Known rows, with every step that occurs
luter > gimebu > budol > kamagu: [ 2.12 -0.62 -0.77 -1.15 -1.17 -1.77  1.14  1.40 -0.17  1.45  2.94 -2.82
  2.54  3.41  0.85 -1.12 -0.66 -3.28  1.74 -2.23 -1.10  0.65  0.89 -5.49
 -0.56]
nirut > gobizik > bibim > budol > kamagu > fedid: [-0.46 -0.06 -0.10 -2.75  0.19  2.82  2.07 -0.01  2.35  1.36  1.48 -1.24
  1.17 -3.20 -0.39  1.55 -0.82 -0.11 -1.66  0.40 -1.17 -3.37 -1.31 -0.80
  1.57]
kamagu > fedid > vupi: [-1.08  0.83  2.18  1.34 -0.62  1.68  3.85  2.17  1.11  1.73 -2.46  0.59
  1.11  1.07  1.54  1.53  2.18  0.17 -1.26  0.76  3.34  0.88 -0.66 -1.45
 -1.25]
mirus > gobizik > bibim: [ 1.85 -3.00  0.15  0.42  2.18  0.65 -1.34 -1.17  2.14 -1.12 -1.37  1.25
 -0.05  3.30  1.89  2.43 -1.36 -1.79  1.22  3.22 -1.98 -1.43 -0.29 -0.18
 -1.15]
kamagu > fedid: [ 0.09 -0.63  2.05  0.09 -1.52  1.40  1.27  2.71  0.55  1.37 -2.16 -0.06
  1.89  0.62  0.77  1.76  0.32 -0.68 -0.92  1.87  1.76  0.38 -1.38 -1.62
 -2.18]
nirut > budol > kamagu > fedid > vupi: [-0.13  1.63 -0.32  0.02 -2.48  0.90  4.02  1.80  0.33  1.69 -2.14 -2.37
  1.39 -2.20 -0.23 -0.96  4.23  2.12 -1.15 -1.78  3.69  1.48  0.26 -2.89
  1.12]
nirut > gobizik > mirus > muta: [ 1.16 -1.65 -0.15  1.27  1.45 -1.49 -1.16 -0.14 -1.67 -0.53 -4.05  1.35
 -2.41 -0.38 -1.20  4.58  0.38  0.07 -0.01 -1.84 -1.32  1.94 -2.63  0.26
 -0.52]
luter > gimebu > fedid: [ 1.63 -1.24 -1.36 -1.07  1.28 -0.79 -2.07  2.04 -0.48  0.73 -1.37  0.86
  3.30  4.20  1.90 -0.62  0.01 -3.19  4.21 -0.17  0.15  0.51 -1.11 -2.94
  0.84]
muta > nirut > budol: [-0.20  0.14  0.29  0.73 -2.05 -0.53 -1.67  2.65 -1.70 -0.60 -1.38 -1.67
  0.76 -1.21 -1.60 -3.00  0.67  0.18 -0.85 -0.55 -1.01  2.17  0.08 -0.41
 -1.83]
luter > kamagu: [ 0.75 -0.09  1.00  1.58 -0.94 -1.78 -0.60  0.78 -0.90  1.95 -1.58 -0.65
  1.15  2.55 -2.88  1.78 -0.39 -0.68 -1.37 -1.26 -0.85 -1.94  1.24 -0.41
 -1.36]
bibim > budol > kamagu > fedid > vupi: [-3.04  0.88  2.30 -0.85 -1.36  1.59  7.28  1.86  1.48  2.55 -1.58 -0.45
  1.08 -0.33  0.79  0.31  1.72  1.62 -2.65 -0.97  2.28 -0.57  0.83 -1.64
  3.17]
muta > nirut > budol > kamagu: [ 0.32  0.98 -0.31  0.36 -3.18 -1.03 -1.33  1.21 -2.23 -0.78  0.20 -3.31
  1.25 -1.68 -1.41 -3.67  1.56  2.74 -0.51 -1.29 -0.82  1.70  1.97 -1.69
  0.70]
gobizik > mirus > muta > nirut > budol: [-0.91 -0.58 -1.23  0.61 -0.51 -1.87 -0.16  1.02 -1.79 -3.83 -3.48 -0.73
 -1.64 -1.71 -2.63  1.15  1.41  0.77 -1.97 -1.61 -0.08  3.00 -0.59  0.10
  0.61]
muta > nirut > gobizik: [ 0.15  1.06  1.67  1.41 -1.10  0.03 -3.96  2.02 -2.48  1.22  0.08  0.23
  0.01 -1.01 -0.64 -0.97 -1.32  1.08  0.49  0.51 -2.14  1.64 -0.88 -0.01
 -3.16]
mirus > gobizik > bibim > muta > nirut: [-0.51 -0.98  1.22 -0.10  4.05  0.37 -2.60 -2.03  1.49 -2.14  1.22  2.73
 -0.20  2.00  2.30 -0.71 -1.52 -0.50  1.45  4.91 -0.74 -1.26  0.39  1.89
 -2.13]
nirut > gobizik > mirus > budol > kamagu > fedid: [ 1.44  0.58  0.50  1.32 -0.18  1.48  2.95  0.06 -1.27 -0.26 -1.75  0.26
 -1.78 -2.08  0.03  3.70  0.53  1.45  1.38  0.72  2.35  1.41 -3.12  0.83
  2.33]
luter > gimebu > budol: [ 1.85 -1.36  0.00 -0.49 -0.28 -0.87  0.43  3.13  0.04  1.69  1.32 -1.17
  2.11  3.86  0.60 -0.49 -1.52 -5.90  1.36 -1.35 -1.31  0.95 -0.72 -3.93
 -3.02]
gobizik > bibim > budol > nirut > muta: [-2.31 -2.71 -1.48 -2.49 -1.38 -0.33  1.78 -1.32  3.59 -0.90  1.77 -1.26
 -1.09  0.55 -0.64 -2.08  0.08 -2.15 -1.39 -0.89  0.61 -3.48  1.99  1.83
  2.97]
gobizik > bibim > budol > kamagu: [-0.09 -1.85  0.32 -2.00 -0.02  0.56  2.85 -1.36  1.85  0.37  1.68 -1.99
  1.20  1.60  0.81  0.13 -0.02 -1.03 -2.04 -1.65 -2.63 -2.93  2.20 -1.10
  3.83]
nirut > gobizik > mirus: [ 1.44 -1.49 -0.21  0.88  1.57 -0.93 -1.97  2.67 -1.74 -0.01 -0.86 -0.13
 -2.13 -0.13 -0.63  2.17 -0.55 -1.36  0.55 -1.40 -2.07  1.17 -2.83  0.08
 -1.21]
muta > nirut > gobizik > bibim > budol > kamagu > fedid > vupi: [-3.40  3.26  0.80 -1.29  0.22  3.80  3.75 -0.09  2.12  0.62  3.47 -0.72
  0.02 -4.33 -0.18 -0.37 -0.13  2.60 -2.24  1.30  0.68 -2.16  0.24 -0.06
  2.54]
mirus > gobizik > bibim > muta: [ 1.19 -2.40  0.66 -0.32  4.50 -0.09 -1.90 -2.61  2.42 -0.43 -0.71  2.74
 -0.15  3.11  2.73  0.77 -0.72 -2.56  1.90  3.15 -1.01 -2.00 -0.10  1.48
 -1.98]
muta > nirut: [-0.51  0.02  2.50  1.55 -1.63 -0.52 -1.64  1.83 -1.46 -0.08  0.05 -0.47
  1.12  1.42  0.34 -1.21 -0.36  0.64 -0.83  0.96 -0.85  1.25  1.00 -0.33
 -1.83]
bibim > muta > nirut: [-1.37  0.56  3.12  0.60  0.93 -1.04 -2.23  0.36 -1.11  0.71  0.94  1.12
  0.84  1.61  1.08 -3.08  0.14 -0.23 -0.02  1.36  0.01  0.83  1.44  1.16
 -2.49]
bibim > budol > nirut > gobizik > mirus > muta: [-1.93 -1.90 -2.47 -0.93 -0.65 -1.68  2.28  1.55 -0.62 -0.20 -2.62  1.69
 -3.36  0.03 -1.15  1.76 -2.17  0.03 -1.37 -3.15 -0.37  0.15 -1.35  1.18
  2.28]
gimebu > fedid > vupi: [ 1.77  0.29  1.02  1.28  1.09 -0.97  0.56  0.57 -1.17  1.25 -2.37  1.81
  1.47  4.25  1.92  0.82  2.40  0.48  3.04 -1.79  1.57  0.87  1.02 -1.22
  1.13]
luter > vupi: [ 0.49  1.06  0.29  0.88 -0.67 -0.52 -2.72  0.67 -0.85  1.77  0.05 -0.54
  2.53  2.32 -0.45  0.36 -1.96 -4.30 -0.86 -1.65  0.31  1.33 -0.29 -0.83
 -0.26]

Rows
[-1.64  0.36  0.95 -0.90  1.06  1.86 -1.03  0.65  0.64  0.18  2.22  0.36
 -0.55 -2.19 -0.55 -0.73 -2.59 -1.21 -1.72  0.89 -4.01 -1.92 -0.73  1.43
 -0.51] => muta > nirut > gobizik > bibim > budol
[-0.82  0.99  1.12 -0.26  0.07 -1.22 -2.33  1.34 -1.35  0.31 -0.50 -0.18
  0.30 -1.29 -0.79 -4.91  1.37 -0.67 -0.36 -0.46 -0.21  1.53  0.53  1.02
 -2.37] => bibim > muta > nirut > budol
[ 0.46  0.53  0.69  1.53  0.26  0.84 -2.95 -3.19 -0.22 -0.78 -0.08  0.76
  0.06 -1.31 -0.41  2.65 -0.41  1.16 -0.11  1.28 -1.94  0.25  0.33  0.62
 -1.58] => mirus > muta > nirut > gobizik > bibim
[ 2.37 -0.74  0.17  0.63  1.30  1.18 -2.87 -0.65  0.62  1.55  0.90 -0.41
  0.21  0.10  0.34  1.44 -0.64 -2.11  0.51 -0.04 -2.80 -1.17 -0.91 -0.15
 -2.05] => nirut > gobizik > bibim
[-1.55  0.74 -2.04 -0.94 -2.03 -0.01  2.23  0.72 -1.02 -4.33 -2.15 -2.02
 -0.24 -4.11 -2.78  1.84  2.21  4.26 -2.30 -0.29  2.98  2.61 -0.65 -1.44
  2.58] => gobizik > mirus > muta > nirut > budol > kamagu > fedid
[ 0.51 -1.53 -2.80  0.81 -0.71 -2.21 -0.51  0.18 -1.49 -0.81 -1.79  1.30
 -2.69  0.88 -0.48  2.86 -0.94  0.98  0.62 -1.73  0.92  1.18 -0.98  0.28
  0.66] => budol > nirut > gobizik > mirus > muta
[-0.19  0.83  1.87  2.16 -0.88 -0.38 -2.86 -0.61 -2.23  0.86 -3.16  1.19
 -0.35 -1.32 -0.71  1.52 -0.81  2.66  0.33  0.36 -1.32  2.14 -0.61  0.18
 -2.67] => mirus > muta > nirut > gobizik
[ 1.06 -0.36 -1.85 -0.87  1.53  0.03 -2.72 -1.80  1.40  2.02  3.93  1.17
  0.07  1.42  1.65 -2.14 -1.06 -1.44  1.75 -0.06  0.10 -2.58  1.16  1.81
 -1.58] => budol > nirut > gobizik > bibim > muta
[ 2.42 -1.21 -2.89  0.29 -0.91 -3.34  0.46  1.09 -1.59 -0.32  0.27  0.88
 -2.86  1.57 -2.03  3.07 -2.17 -0.38  1.15 -3.56  0.08  1.10 -0.88 -1.18
 -1.27] => gimebu > budol > nirut > gobizik > mirus > muta
[-2.39  1.39  0.36 -2.00 -0.65  2.83  2.24 -2.28  1.62 -0.50  0.47  0.23
  0.59 -4.80 -1.19  2.57 -1.02  3.18 -2.34  1.63 -0.08 -1.79 -0.14 -0.09
  2.14] => mirus > muta > nirut > gobizik > bibim > budol > kamagu > fedid
[-0.99  3.20  1.36  0.68  1.45  1.24  1.53 -0.88 -1.57 -1.38  1.12  1.84
 -1.93 -3.17  0.26  0.33  0.18  2.69  1.46  2.04  3.32  1.34 -2.34  3.02
  1.35] => bibim > muta > nirut > gobizik > mirus > budol > kamagu > fedid
[-1.16  2.16 -0.87 -2.52  0.26  1.64 -0.02 -1.63  1.95 -1.30  3.61 -1.85
  2.17 -3.70 -0.71 -2.87  2.20  1.40 -1.13  2.01  2.16 -1.45  1.27  0.18
  0.47] => gobizik > bibim > muta > nirut > budol > kamagu > fedid
[-0.57 -1.81 -1.05  1.85 -1.59 -1.69  2.43 -1.04  0.15 -2.89 -1.56  0.04
 -3.66  1.64  0.04  0.08  1.40 -0.54  1.42 -0.73  3.86  1.18  0.17  3.57
  3.37] => gobizik > mirus > budol > nirut > muta
[ 0.03  1.23 -0.79 -1.33  0.82 -0.45 -1.52 -2.81  0.37 -1.33  3.74 -2.29
  1.37 -1.68 -0.23 -4.68  2.30  0.74 -0.23 -0.44 -0.21 -0.79  2.68  0.33
  1.07] => gobizik > bibim > muta > nirut > budol > kamagu
[ 1.54 -1.10  0.89  2.13 -0.18 -1.22  3.49 -1.15 -1.72 -1.54 -1.66 -0.66
 -1.10  2.80  1.47  2.37  1.48  0.77  1.07 -1.43  0.48  1.77  0.19  0.55
  4.46] => gobizik > mirus > budol > kamagu
[ 1.31  0.93 -0.69  1.03  1.23  0.73 -0.01 -4.09  1.00  2.06  1.56  2.94
 -1.20  1.68  2.83 -1.43 -0.84 -1.80  3.05  0.52  1.06 -1.47  0.51  4.06
  0.21] => mirus > budol > nirut > gobizik > bibim > muta
[ 0.54  0.35 -1.50 -1.45  2.56 -0.86 -2.36 -2.91  0.97 -2.57  1.54  0.00
  0.02 -1.24  0.17 -3.32  0.44  1.53  1.69  2.50 -0.82 -0.79  1.32  0.62
  0.61] => mirus > gobizik > bibim > muta > nirut > budol > kamagu
[ 1.49 -0.14  0.73 -0.47  3.44  0.34 -3.25 -2.31  1.05  2.32  1.67  1.19
  0.11  0.17  1.26 -0.29  0.19 -3.05  1.36  0.01 -2.13 -2.00 -0.66  1.70
 -2.76] => nirut > gobizik > bibim > muta
[-0.42  1.72 -0.18 -1.02 -3.84  0.79  0.47  2.50 -0.82 -0.98  0.26 -3.18
  2.14 -3.60 -1.95 -2.05  1.31  3.29 -1.24  0.92  2.03  1.22  0.07 -2.03
 -0.07] => muta > nirut > budol > kamagu > fedid
[-0.74  1.55  2.62  0.74  1.60 -0.78 -4.43  0.77 -1.88  2.13  1.09  1.62
 -0.40 -1.14 -0.01 -3.24 -0.77  0.12  1.29  0.90 -1.03  0.61 -0.84  1.89
 -4.02] => bibim > muta > nirut > gobizik
[ 2.50  0.35 -1.45  2.03 -1.18  1.37  0.27 -2.42  0.53  1.56  0.70  1.24
 -1.14  1.86  1.95  0.75 -1.61 -1.06  2.31  0.48  0.46 -0.89  0.02  2.58
  0.65] => mirus > budol > nirut > gobizik > bibim
[-1.53  0.74  0.33 -0.90 -0.02  0.71  0.44 -3.48  0.40 -0.24  0.59 -0.26
 -0.09 -2.53 -1.03  1.10 -1.12  2.79 -1.62 -0.70 -2.63 -1.23  1.20  0.30
  2.85] => mirus > muta > nirut > gobizik > bibim > budol > kamagu
[-0.94 -3.57 -1.95 -2.17  0.36  0.33  1.75  0.25  3.06 -1.01 -0.29  1.83
 -0.82  3.43  1.88  0.00 -3.87 -1.70 -0.04  1.89 -1.27 -2.99  0.63  0.85
  1.54] => mirus > gobizik > bibim > budol > nirut
[-0.72  0.41  0.35  1.16 -2.44 -1.15 -0.80 -0.08 -1.75 -0.66 -4.76 -0.42
  0.23 -1.51 -2.02 -0.51  1.67  1.64 -1.50 -0.80 -0.18  2.92  0.40 -0.36
 -1.05] => mirus > muta > nirut > budol
[-0.48  1.47  1.48  0.93 -1.58  1.15  4.27  0.46  0.76  2.03 -0.66 -1.15
  1.83  0.30  1.46  0.93  2.82  2.67 -0.94 -0.09  3.62  0.63  1.17 -2.60
  1.27] => budol > kamagu > fedid > vupi
[ 0.09 -0.62 -0.88 -0.82  3.32 -0.14 -2.79 -1.27  1.46 -2.41 -0.05  1.55
 -0.95 -0.71  0.33 -2.96 -0.27 -1.35  1.02  3.15 -1.17 -0.39 -0.53  2.20
 -2.07] => mirus > gobizik > bibim > muta > nirut > budol
[-2.88  2.55 -1.45  0.35 -1.46  0.30  4.81  0.14 -0.58 -3.52 -2.10 -1.37
 -1.19 -3.69 -1.91  1.44  4.03  4.95 -2.55 -1.02  4.81  3.20  0.35 -1.17
  3.48] => gobizik > mirus > muta > nirut > budol > kamagu > fedid > vupi
[-1.17 -2.24 -1.59 -1.94 -1.09  0.39  2.53  0.56  2.54  0.38  2.23 -0.35
  0.54  3.22  1.33 -0.78 -1.92 -2.54 -1.83 -0.72 -0.94 -3.22  1.93  0.29
  2.12] => gobizik > bibim > budol > nirut
[ 3.32  0.37 -1.99 -1.65  1.47 -1.37 -1.51 -1.13  0.83  2.41  6.20  1.02
 -0.44  2.32 -0.04 -1.83 -2.26 -3.11  2.43 -1.41 -0.51 -2.78  1.08  0.14
 -3.63] => gimebu > budol > nirut > gobizik > bibim > muta
[-0.18  0.02  0.19  1.47  1.08 -0.26 -3.27  3.02 -2.54 -1.90  1.11 -0.02
 -2.14 -1.16 -0.93  0.59 -1.55  0.52  0.19  0.16 -2.12  1.80 -1.98  0.77
 -1.33] => muta > nirut > gobizik > mirus
